Each row was made from one path, in order. Every step used is in the known rows, and no mark comes twice. Write each row's path.
(in the rows, 128 means zero)
Known rows:
gevi fufo rigage: [132 121 120 123 146 145 123 128 103 109 115  87  67 115 148 115 124]
rageva gevi monar rigage kaget: [142 156 179 130 101  97 101 113  83 116 113  62  77 129 151 104 108]
monar rigage kaget: [156 140 153 128 114 112 112 109  87 128 113  62  71 107 151 109 110]
monar kaget rageva gevi fufo: [134 140 141 140 145 131 102 125  85  96 121  39  56 124 157  97 123]
fufo rigage: [142 130 129 117 143 141 119 130 113 118 125  87  91 110 151 112 117]
rageva gevi monar fufo rigage: [132 140 154 120 139 136 101 121 103 113 132  89  68 126 160 115 114]
rigage kaget: [140 140 148 127 115 139 113 117 113 127 106  71  82 109 140  98 128]
kaget fufo rageva: [127 128 129  95 159 154 120 146  96 113 129  68 105 121 146  95 116]
fufo rageva monar: [148 152 152 109 157 145 106 138  94 130 130  56 112 118 154  83 121]
gevi fufo: [126 118 128 131 141 144 128 131  99 107 111  83  76 117 137 110 131]
kaget rigage rageva monar fufo: [157 141 158  94 143 147  97 125  87 130 141  51  73 114 176  69  83]
kaget rigage: [146 125 143 121 140 130 116 136 100 103 140  82 108 122 151 108  88]
kaget fufo rigage rageva: [127 129 121  76 141 157 120 138 107 121 119  68  78 113 161  77 107]
rageva gevi monar kaget rigage: [140 136 166 135 130 106 104 136 101  87 142  68 102 149 154 103  81]
gevi fufo rigage rageva monar: [140 143 134  94 142 152 111 129  96 128 111  55  61 113 164  70 121]
rageva monar rigage: [161 146 149 131 149 117 109 126  73 128 130  56  91 110 163  97 106]
rigage kaget rageva monar: [161 170 153 126 139 139  85 123  89 127 121  30  90 117 173  63 112]
rigage rageva gevi monar: [117 149 169  97 111 130 115 132 107 113 116  73  94 135 148  76 116]

Write each row's path:
[119 134 143 132 128 143 117 123  93 109 106  76  67 109 132 111 144] -> rageva gevi fufo
[148 171 155 115 121 137  85 113  96 119 119  45  68 106 168  92 120] -> fufo rigage kaget rageva gevi
[128 146 176  92 112 120 108 138  98 100 136  72 104 143 158  79  82] -> kaget rigage rageva gevi monar
[139 149 175 108 134 101 108 132  74 108 137  68 101 138 154 111 101] -> fufo rageva gevi monar rigage
[150 153 147 123 127 136  99 121 100 116 121  50  86 118 163  84 113] -> rigage kaget rageva
[168 157 159 132 124 115  98 111  77 138 114  42  75 106 159  88 110] -> rageva monar rigage kaget
[126 139 134  90 131 147 108 127 105 120 114  45  56 111 159  78 114] -> monar kaget fufo rigage rageva gevi
[125 136 158  97 116 137 112 127  85 105 120  62  65 118 147  88 105] -> kaget rigage rageva gevi fufo
[130 138 160 140 129 117 111 131 111 101 123  70  93 141 146 101 116] -> rageva gevi monar kaget
[139 139 133 101 149 150 109 138  98 127 116  30  77 121 166  49 107] -> rigage rageva monar kaget fufo
[149 144 148 111 137 138 110 128 106 133 118  38  80 118 162  58 112] -> rigage rageva monar kaget
[134 123 119  89 144 148 119 134 113 117 118  52  64 119 165  77 101] -> monar kaget fufo rigage rageva
[165 163 154 127 146 149  77 112  84 134 126  29  60 110 181  70 112] -> rigage kaget rageva monar fufo
[135 129 148  88 136 141 114 128 114 121 131  84  66 135 173  87  96] -> gevi monar fufo rigage rageva
[161 148 140 115 141 148  88 108  99 125 130  53  49 109 182  98 106] -> monar fufo rigage kaget rageva
[133 121 147 128 145 135 117 130 109 110 131  93  85 137 157 105 107] -> gevi monar fufo
[133 159 153 128 118 138  93 113  83 108 105  42  53 114 152  90 134] -> rigage kaget rageva gevi fufo
[124 135 135 122 146 128 105 138 106  96 125  65  83 141 158  97 104] -> rageva gevi monar kaget fufo rigage
[148 145 131 120 137 141  99 119  93 107 115  53  54 119 168  96 114] -> gevi fufo rigage kaget rageva
